Known rows, with every way that one mark hangs from another
K487[K84 K489]: [-1.53  1.48 -0.65 -2.57 -0.87 -1.02 -0.38  0.96  3.23  2.60  0.50  0.21
  0.71 -0.73  1.17  4.08  2.51 -1.83  2.23  1.81 -3.62]
K128[K140[K345[K84[K133]]]]: [ 0.46  2.00 -1.38 -0.68 -0.67 -1.21 -0.41 -0.09  3.15  3.54  2.69  1.46
  1.06  2.28  0.38 -1.42  2.57 -1.01  2.18  1.50 -3.21]
K25[K128[K140]]: [-1.96  2.79 -1.15 -0.81 -0.55 -0.59  0.21  0.11  2.92  2.57  0.30  1.09
  0.42 -0.96  0.88  1.50  2.42 -3.58  1.23  0.63 -1.33]
K345[K84[K133[K914] K432]]: [-0.71  0.62  0.56 -3.02 -1.07 -1.78 -0.46 -0.34  2.92  3.36 -0.14  2.13
  0.12  3.34  2.17 -1.51  2.48 -0.99  2.87  2.46 -1.24]
K140[K345[K84[K432]]]: [-1.90  2.05  0.12 -3.01 -0.76 -1.12 -0.43 -0.75  2.73  2.58  1.77  1.47
  0.07  1.10  1.97 -2.20  2.67  0.30  2.64  0.80 -2.70]
K140[K345[K84]]: [-0.83  2.19 -0.54 -1.18 -1.01 -0.91  0.17 -0.41  2.78  2.55  2.51  1.40
 -0.41  0.93  0.40 -0.44  2.70 -0.67  2.72  0.58 -3.04]
K84[K133[K914] K432]: [-0.68  0.43  0.55 -2.84 -0.55 -1.09 -0.61  0.03  2.78  3.58 -2.72  2.20
  0.63  2.54  1.81  0.89  2.25 -1.02  2.68  2.18 -0.41]
K487[K84[K133] K489[K662[K140]]]: [ 0.48  0.41 -1.57 -1.14 -0.48 -2.21  0.30  0.98  3.09  2.74  0.53 -1.29
  2.86 -1.28  0.36  5.26  2.18 -1.30  3.39  1.82 -3.69]
K487[K84[K133] K489[K662]]: [ 0.52  0.65 -0.61 -1.77 -0.51 -2.25 -0.63  1.16  2.93  2.57 -0.67 -1.10
  1.77 -0.57  1.00  4.27  2.58 -1.86  2.20  2.42 -3.52]
K662[K432 K489]: [-0.93  1.42 -1.68 -1.35 -0.71 -1.95  0.93 -0.29  1.63  3.20 -0.58  0.74
  0.14  1.14  0.15  1.97  2.45 -2.19  1.89 -0.23 -1.36]
K487[K489[K662]]: [-1.17  1.67 -0.46 -1.75 -1.13 -2.14 -0.36 -0.08  3.39  2.24 -1.69 -0.85
  0.83 -1.80  0.94  4.78  2.22 -2.23  1.75  0.21 -1.87]
K128[K140[K345[K84]]]: [-0.88  2.78 -1.18 -0.98 -0.89 -1.15 -0.26 -0.59  3.37  3.23  3.27  1.48
  0.39  1.13  0.43 -1.60  2.53 -1.06  1.88  0.16 -2.84]
K25[K128[K140[K345]]]: [-1.65  3.20 -1.52 -0.38 -0.35 -0.13  0.12  0.02  2.77  2.68  0.79  1.59
  0.53 -0.44  0.57  1.95  2.49 -2.60  1.40  0.16 -2.16]
K662[K489]: [-1.17  1.60 -0.94 -2.04 -0.88 -1.08  0.76  0.15  2.52  2.68 -0.77  0.86
 -0.10  0.93 -0.12  3.28  2.48 -1.20  2.65  0.31 -1.60]
K140[K345[K84[K133 K432]]]: [-0.58  1.28  0.02 -2.74 -0.63 -1.16 -0.68 -0.28  2.40  2.80  1.22  1.42
  0.65  2.10  1.89 -2.04  2.70  0.35  2.90  1.94 -2.95]
K25[K128[K140[K345[K84]]]]: [-1.67  3.20 -1.49 -0.47 -0.93 -0.79  0.23 -0.37  2.81  2.46  3.11  1.57
 -0.08  0.35  1.01 -0.15  2.71 -2.63  1.58  0.46 -2.94]
K140[K345[K84[K133]]]: [ 0.60  1.39 -0.59 -0.93 -0.78 -0.97 -0.07  0.11  2.51  2.78  1.85  1.38
  0.11  2.07  0.41 -0.16  2.75 -0.65  2.95  1.78 -3.41]
K128[K140[K345[K84[K133[K914]]]]]: [ 0.52  1.66 -1.11 -0.40 -1.00 -1.23 -0.39 -0.25  3.34  4.16  1.75  2.53
  0.56  3.74  0.77 -0.40  2.39 -1.48  2.22  1.44 -2.28]
K489[K662[K140[K345[K84]]]]: [ 0.00  1.89 -1.40 -0.03 -0.77 -1.99  1.04 -0.94  2.92  2.44  3.30 -0.08
  0.96 -0.60 -0.20  0.20  2.41 -0.20  3.62 -0.76 -2.87]
K489[K487 K662]: [ 0.12  1.77 -0.52 -0.66 -0.07 -1.26  0.02  0.23  2.03  2.30 -1.68  0.54
  0.08 -2.77  0.13  0.81  2.61 -1.70  1.75 -1.30  0.00]
K489[K487[K84]]: [-0.28  1.43 -0.79 -1.52  0.21 -0.22 -0.03  1.30  1.81  2.68  0.21  1.67
 -0.02 -1.68  0.48  0.47  2.84 -1.34  2.17  0.30 -1.73]
K133[K914]: [-0.94  1.35 -0.05 -1.24 -0.89 -0.87  0.22 -0.11  3.09  3.24 -1.35  2.16
 -0.57  1.29  0.47  2.10  2.29 -2.14  2.42  0.76 -0.51]
K487[K84[K432]]: [-1.96  1.29  0.30 -3.67  0.01 -1.00 -0.43  0.38  2.53  2.67  0.44  0.76
  0.87 -0.04  2.19 -1.33  2.66 -0.30  2.47  1.89 -2.25]
K662[K140 K432 K489[K487]]: [-0.45  1.26 -3.03 -0.20 -0.20 -1.32  1.86  0.01  1.10  3.41 -0.13  1.43
  0.88 -1.07 -0.51  2.72  2.23 -1.71  2.77 -2.32 -0.67]

Rows
[-0.11  1.13 -2.21 -1.38  0.13 -1.43  0.85  0.89  0.57  3.22  0.17  1.41
  0.06 -0.59  0.38  1.33  2.81 -1.94  1.80 -0.64 -1.82]	K662[K432 K489[K487[K84]]]
[ 0.98  0.59 -1.55 -1.72  0.21 -0.62  0.39  1.87  1.25  2.98 -0.60  1.46
  0.46  0.54 -0.18  2.47  2.88 -0.89  2.69  1.10 -2.28]	K662[K489[K487[K84[K133]]]]
[-0.53  0.91  0.25 -2.44 -0.85 -1.25 -0.64 -0.45  2.75  3.45  0.36  2.55
  0.10  3.72  1.98 -0.80  2.54 -0.15  3.03  1.89 -2.08]	K140[K345[K84[K133[K914] K432]]]
[-0.60  1.62 -2.95 -0.30 -1.00 -2.10  1.78 -0.99  1.78  3.29  3.57  0.97
  0.66  1.71 -0.38  1.12  2.35 -0.71  3.45 -1.05 -3.29]	K662[K140[K345[K84]] K432 K489]
[-2.09  1.04 -0.92 -3.19 -0.44 -2.32 -0.07  0.06  3.25  2.53  0.48 -1.17
  2.76 -2.17  1.91  3.23  2.11 -0.51  3.01  0.79 -2.96]	K487[K84[K432] K489[K662[K140]]]
[-1.91  1.85 -0.87 -2.24 -0.66 -1.03  0.46 -0.98  2.93  2.81  3.06  1.21
  1.14  0.28  1.34 -1.37  2.36  0.86  3.83  0.16 -2.85]	K662[K140[K345[K84[K432]]]]
[-0.49  1.49 -2.07 -0.92 -0.31 -1.35  0.89  0.24  0.98  3.18 -1.33  1.58
 -0.14 -0.49 -0.01  1.95  2.55 -2.24  1.56 -1.66 -0.46]	K662[K432 K489[K487]]
[-0.58  0.96 -2.27 -0.66 -0.52 -3.07  0.69 -0.06  2.63  3.05  1.29 -1.37
  2.52 -2.12  0.94  3.68  2.17 -2.33  2.37 -0.01 -3.21]	K487[K84 K489[K662[K140 K432]]]
[-2.89  3.14 -0.92 -2.41 -0.80 -0.94 -0.37 -0.72  2.77  2.46  2.60  1.54
  0.47  0.39  2.53 -1.97  2.61 -1.70  1.53  0.58 -2.53]	K25[K128[K140[K345[K84[K432]]]]]
[-0.84  0.94  0.43 -3.22 -0.81 -1.65 -0.54 -0.11  2.65  2.75  0.64  0.95
  0.68  1.66  2.04 -2.53  2.68 -0.45  2.71  2.38 -2.13]	K345[K84[K133 K432]]
[-0.70  1.51 -2.30 -0.74 -0.28 -0.49  1.60  0.44  1.79  2.85 -0.42  1.63
  0.54 -1.47 -0.99  3.62  2.26 -0.78  3.42 -1.81 -0.91]	K662[K140 K489[K487]]
[ 0.74  1.21 -1.45 -0.45  0.52 -2.21  0.19  0.49  1.00  2.85 -0.14  0.21
  0.70 -2.48  1.07 -0.88  2.84 -2.38  1.20 -0.91 -1.09]	K489[K487[K84] K662[K432]]
[ 0.40  1.32 -2.21  0.76  0.15 -2.17  1.18 -0.45  1.50  3.11 -0.39  0.23
  1.42 -3.17 -0.03  0.82  2.23 -2.11  2.19 -2.51 -0.05]	K489[K487 K662[K140 K432]]
[-0.57  1.75 -2.25  0.40 -0.25 -1.17  1.21 -0.73  2.28  3.57  1.35  1.18
  1.47 -0.31 -0.03  1.68  2.13 -1.12  2.96 -0.95 -2.27]	K662[K140[K345] K432]
[-0.93  1.47 -1.16 -1.05 -1.03 -2.94 -0.22 -0.52  2.77  2.84 -1.50 -1.01
  1.12 -1.56  1.28  3.76  2.25 -3.20  1.07 -0.29 -1.68]	K487[K489[K662[K432]]]
[-0.96  1.92 -1.77 -0.42 -0.87 -1.58  0.45 -0.41  3.50  2.63  0.05 -0.50
  1.90 -2.01  0.06  6.20  1.97 -0.90  3.15 -0.93 -2.98]	K487[K489[K662[K140[K345]]]]
[-1.53  1.00 -1.88 -3.14  0.32 -0.70  1.00  0.71  1.56  2.93  0.50  1.39
  1.40 -1.09  0.67  1.30  2.48  0.52  3.51 -0.57 -1.72]	K662[K140 K489[K487[K84[K432]]]]
[-0.95  1.35 -2.09 -0.30 -0.91 -2.99  0.75 -0.72  2.92  3.00 -0.25 -1.17
  2.20 -2.23  0.70  4.67  1.85 -2.67  2.23 -0.88 -1.93]	K487[K489[K662[K140 K432]]]
[-1.02  1.79 -2.29 -0.79 -0.53 -0.51  1.46 -0.13  2.39  2.94  0.90  1.15
  0.98  0.77 -1.04  4.54  2.18  0.15  3.97 -0.78 -2.66]	K662[K140[K345] K489]
[ 0.43  1.22 -1.65 -0.33  0.44 -1.32  0.84  0.72  1.97  2.56  0.98  0.16
  1.40 -3.25 -0.05  1.11  2.55 -0.85  3.01 -0.94 -1.54]	K489[K487[K84] K662[K140]]
[-0.74  1.87 -0.60 -2.52 -0.50 -1.36 -1.07 -0.47  3.06  3.53  2.03  1.47
  1.60  2.34  1.86 -2.89  2.47  0.04  2.08  1.57 -2.78]	K128[K140[K345[K84[K133 K432]]]]
[-2.07  2.70 -0.59 -2.73 -0.71 -1.31 -0.83 -0.92  3.27  3.29  2.61  1.42
  1.01  1.15  1.74 -3.29  2.44 -0.06  1.84  0.48 -2.44]	K128[K140[K345[K84[K432]]]]
[-0.66  1.14 -1.26 -1.49 -0.59 -3.02 -0.25  0.20  2.49  2.81  0.00 -1.27
  1.37 -1.43  1.57  2.95  2.45 -2.85  1.24  0.57 -2.91]	K487[K84 K489[K662[K432]]]
[-0.88  1.35 -0.58 -2.08 -0.71 -2.16 -0.46  0.64  3.21  2.31 -0.15 -1.07
  1.16 -1.62  1.31  3.74  2.50 -1.96  1.92  1.25 -3.20]	K487[K84 K489[K662]]
[ 0.50  0.66 -0.06 -1.13 -1.24 -1.55  0.10  0.04  2.91  3.34  0.43  2.07
 -0.48  3.07  0.62  0.29  2.59 -1.97  2.87  2.15 -1.59]	K345[K84[K133[K914]]]
[-0.75  1.60 -2.96 -0.15 -0.39 -1.48  1.71 -0.59  1.70  3.51  1.06  1.05
  1.31  0.72 -0.70  3.46  2.14 -0.76  3.32 -1.36 -2.46]	K662[K140[K345] K432 K489]
[ 0.19  1.76 -2.13  0.60 -0.64 -2.90  1.18 -1.37  2.16  3.02  3.43 -0.23
  1.20 -0.43  0.14 -0.93  2.40 -1.18  2.89 -1.40 -2.64]	K489[K662[K140[K345[K84]] K432]]
[ 0.42  1.40 -0.72 -1.05  0.33 -1.36 -0.04  0.97  1.78  2.43 -0.32  0.34
  0.37 -2.71  0.58  0.13  2.88 -1.36  1.90 -0.45 -1.32]	K489[K487[K84] K662]
[-0.96  1.20 -2.65 -0.61 -0.61 -1.92  1.89 -0.55  1.75  3.37  0.58  0.61
  1.22  0.37 -0.61  2.79  2.09 -1.58  3.07 -0.94 -1.63]	K662[K140 K432 K489]
[-0.89  1.19 -1.51 -1.35 -0.58 -2.15  0.43  0.40  3.41  2.51  1.04 -1.25
  2.20 -2.44  0.54  4.85  2.18 -1.44  3.09  0.54 -3.40]	K487[K84 K489[K662[K140]]]
